Every row comes from one small tree of marks. The marks that hang from a mark follow it in brackets, in alphabetical order. Every link used is in the known rows. Which tree was each row made from?
In the rows, zero is written as 100.
Known rows
T[J[S[E]]]: [102 93 107 98 81 98 88 141 107 123 101 108 115 108 121 101 124 104 112 108 97 103 80 91 98 90 101 101 109]
J[H[E]]: [100 91 105 101 82 97 86 98 118 105 102 104 104 111 92 104 87 99 105 105 99 97 113 109 109 97 103 104 108]
Q[J[H S[E] T]]: [102 93 102 98 89 105 94 113 111 138 101 99 74 107 105 94 89 115 106 114 103 88 61 80 98 87 95 91 93]
Q[J[H T]]: [102 105 103 96 79 101 98 114 118 113 103 88 89 99 103 94 68 111 102 119 104 95 91 97 106 96 96 98 92]
T[J[H]]: [100 101 112 93 76 95 85 130 117 110 102 98 112 96 116 102 85 104 108 118 97 101 89 103 105 96 95 105 103]
E[F J[Q T] S]: [103 109 90 102 134 108 112 118 100 88 103 87 90 88 98 93 100 95 97 80 104 109 111 103 89 111 98 92 89]
Q[E[S] J[T]]: [105 106 94 100 94 100 113 99 114 109 105 93 93 86 110 95 94 115 85 126 106 101 111 91 101 95 106 102 92]
J[H Q S T]: [100 97 104 93 100 109 103 114 106 113 98 94 73 96 99 95 86 102 110 91 107 95 96 78 88 97 94 88 92]
H[E J]: [99 99 97 98 80 88 97 90 108 83 101 108 128 117 87 104 106 92 107 94 101 99 140 114 106 95 113 113 114]
F[E[J]]: [101 98 100 103 96 98 99 141 82 87 100 104 122 111 107 98 112 85 98 95 97 108 98 121 108 115 96 104 115]
S[E[J[H Q]]]: [101 98 98 100 108 99 85 133 94 113 99 110 101 103 119 94 95 97 96 103 105 106 71 102 102 93 90 96 106]
H[E[F] J[Q]]: [102 104 92 99 102 97 95 81 92 77 98 103 121 113 90 99 108 97 107 80 102 107 140 127 94 100 112 106 105]
S[J[Q[E]]]: [104 108 97 99 82 96 102 121 92 88 99 108 120 89 128 94 112 105 90 113 106 114 98 106 102 91 103 101 104]
H[E[C F S T]]: [96 98 97 108 128 105 107 23 100 88 100 94 86 99 69 113 98 98 95 83 94 95 127 102 99 109 106 102 92]
E[C F J S T]: [95 105 96 106 143 101 114 61 94 83 100 93 89 80 83 105 98 94 83 90 92 99 104 104 101 117 96 99 89]
H[E[F T] J[S]]: [99 97 98 100 109 99 105 51 88 91 97 101 99 106 69 102 115 95 107 79 96 90 121 105 93 100 112 100 102]
H[E[C F] J[S]]: [95 94 97 100 114 98 101 56 95 84 95 112 104 109 73 108 116 103 101 83 88 88 128 115 97 104 112 104 100]
C[E]: [100 91 103 103 80 90 102 128 121 78 100 104 124 95 102 105 107 86 113 97 99 106 136 110 106 108 99 110 108]
S[E[F J]]: [102 95 97 107 108 97 92 139 104 101 102 105 118 103 109 95 116 98 93 95 93 112 87 128 110 109 96 98 105]
F[E[C J[H] T]]: [93 101 103 101 121 103 100 69 70 94 95 102 81 102 86 105 82 90 90 98 96 88 68 100 105 110 87 99 102]
T[J[H[E]]]: [101 99 108 95 80 99 77 109 115 114 101 102 109 111 102 105 88 104 111 116 100 96 96 104 103 89 106 107 109]
S[J[H T]]: [100 103 104 96 78 98 102 124 119 104 103 94 91 98 99 97 78 101 108 103 100 91 77 92 107 93 92 94 95]
T[J[H[E] Q]]: [102 106 104 94 88 104 76 106 101 110 98 100 106 111 112 101 88 104 114 110 107 102 99 101 93 84 105 104 106]
Q[J[H]]: [103 100 105 98 75 94 91 113 112 106 101 96 108 97 114 95 77 108 98 123 99 102 96 109 110 100 96 104 99]
H[E[J]]: [100 100 99 104 96 95 91 122 104 92 102 105 124 111 96 99 109 92 97 99 101 106 118 116 108 102 110 107 113]
Q[J[T]]: [103 110 100 98 74 98 107 124 116 101 104 87 107 104 106 93 87 108 101 115 106 106 111 102 106 99 102 101 94]
J[H S T]: [98 91 108 95 91 103 104 115 119 116 101 96 76 97 91 99 87 102 108 98 99 89 93 83 98 101 94 91 94]
Q[E J]: [105 104 100 101 74 93 99 116 107 99 102 102 121 90 124 93 101 116 82 134 102 112 110 116 111 99 106 107 103]

Which tree is each row?
[99 112 94 92 89 96 112 108 104 81 101 95 108 105 97 96 94 94 108 86 111 103 129 96 94 93 101 102 99] : H[J[Q T]]
[97 98 98 99 120 102 101 61 100 101 98 109 79 78 108 107 86 110 79 116 101 98 108 90 97 98 94 101 92] : J[H Q[E[C S]]]
[102 106 95 102 104 99 92 119 89 89 99 103 121 111 104 95 109 92 98 94 109 113 120 113 99 97 109 103 111] : H[E[J[Q]]]
[96 102 98 103 97 92 109 87 108 84 103 104 109 93 101 108 103 97 96 100 93 99 107 93 107 103 98 106 97] : E[C S[J]]
[103 103 95 101 93 98 116 109 115 99 106 100 94 84 105 98 105 105 90 110 102 98 97 86 103 94 104 98 97] : Q[E[S[J[T]]]]
[100 94 113 92 84 100 88 129 111 117 99 102 100 93 113 101 97 105 111 114 95 94 80 91 97 96 96 100 102] : T[J[H S]]
[103 99 94 103 126 108 94 110 80 94 95 104 105 104 96 93 124 99 101 81 100 109 109 117 89 106 110 95 104] : H[E[F J[Q S]]]
[97 100 101 103 102 101 104 63 86 116 96 103 88 104 101 101 106 109 93 111 100 95 77 81 100 92 99 98 93] : Q[J[S[E[C T]]]]
[98 103 91 104 132 105 107 93 67 80 97 105 100 103 104 105 109 87 93 86 101 104 105 101 92 113 94 103 104] : F[E[C J[Q] S]]
[104 105 94 100 93 96 107 112 97 85 103 100 116 93 116 98 108 91 106 91 104 111 110 92 96 98 99 103 100] : E[S[J[Q]]]
[101 101 102 98 103 104 110 82 83 101 96 101 92 83 110 95 114 104 90 103 109 108 105 84 90 96 103 94 98] : J[Q[E[T]] S]
[94 99 99 100 120 108 111 110 78 98 96 102 82 111 86 102 111 95 97 87 96 88 83 94 95 112 97 94 101] : F[E[C J[S T]]]
[103 95 98 100 97 105 108 101 97 106 104 96 77 106 93 103 86 92 113 91 98 85 71 85 98 102 91 95 98] : F[E[S[J[H T]]]]
[98 104 96 96 105 100 106 53 77 90 95 104 99 110 81 100 113 90 110 79 110 95 125 83 84 87 113 101 105] : H[E[T] J[Q S]]
[95 101 100 105 124 101 115 45 104 85 101 91 89 85 81 110 95 98 91 88 92 100 120 101 101 116 96 100 85] : E[C F S T]
[97 93 100 106 103 98 95 95 110 98 100 106 108 107 102 107 107 106 93 96 89 107 101 122 110 109 95 100 96] : S[E[C F]]
[101 95 96 101 120 106 105 111 94 107 103 96 75 102 90 100 86 88 101 92 99 87 79 91 98 109 90 95 102] : F[E[J[H T] S]]
[102 93 105 101 94 102 93 79 92 133 98 101 79 100 105 96 93 108 102 115 102 90 59 80 99 87 95 94 96] : Q[J[H S[E[T]]]]
[94 102 102 103 111 97 116 52 106 89 102 94 92 89 86 111 93 93 92 95 98 98 123 84 103 107 96 104 93] : E[C S T]
[99 107 100 99 117 103 108 106 76 95 96 97 98 90 103 92 112 90 97 89 108 108 96 85 89 101 99 95 100] : E[J[Q S] T]
[95 102 108 97 103 107 104 74 69 102 94 98 91 109 97 110 110 97 108 99 96 91 79 86 91 103 97 101 101] : F[E[C T[J[S]]]]
[101 98 104 95 87 104 102 112 112 122 100 91 78 97 100 93 81 113 105 115 102 89 83 85 97 95 97 93 89] : Q[J[H S T]]
[97 98 92 108 138 101 99 72 100 87 100 104 101 99 80 107 109 98 87 89 90 98 120 118 102 113 107 104 98] : H[E[C F J S]]
[101 105 106 99 82 97 93 110 105 115 102 97 113 107 114 103 105 98 108 110 104 106 79 90 103 87 99 104 106] : S[E[T[J]]]
[101 104 95 104 114 105 99 117 108 95 102 92 102 110 81 96 102 98 99 89 99 102 110 120 103 107 109 96 101] : H[E[F J[T]]]
[101 109 107 96 83 97 100 100 103 103 101 97 112 86 116 100 103 107 91 126 104 106 95 96 103 90 104 106 103] : Q[E[T[J]]]
[105 97 98 102 99 102 85 115 95 108 99 105 99 101 118 95 97 105 107 93 97 105 61 113 101 94 91 92 97] : S[E[F] J[H Q]]
[102 83 102 105 98 102 96 122 108 111 101 106 106 104 105 99 125 103 106 87 90 106 95 112 102 108 98 94 102] : J[S[E[F]]]
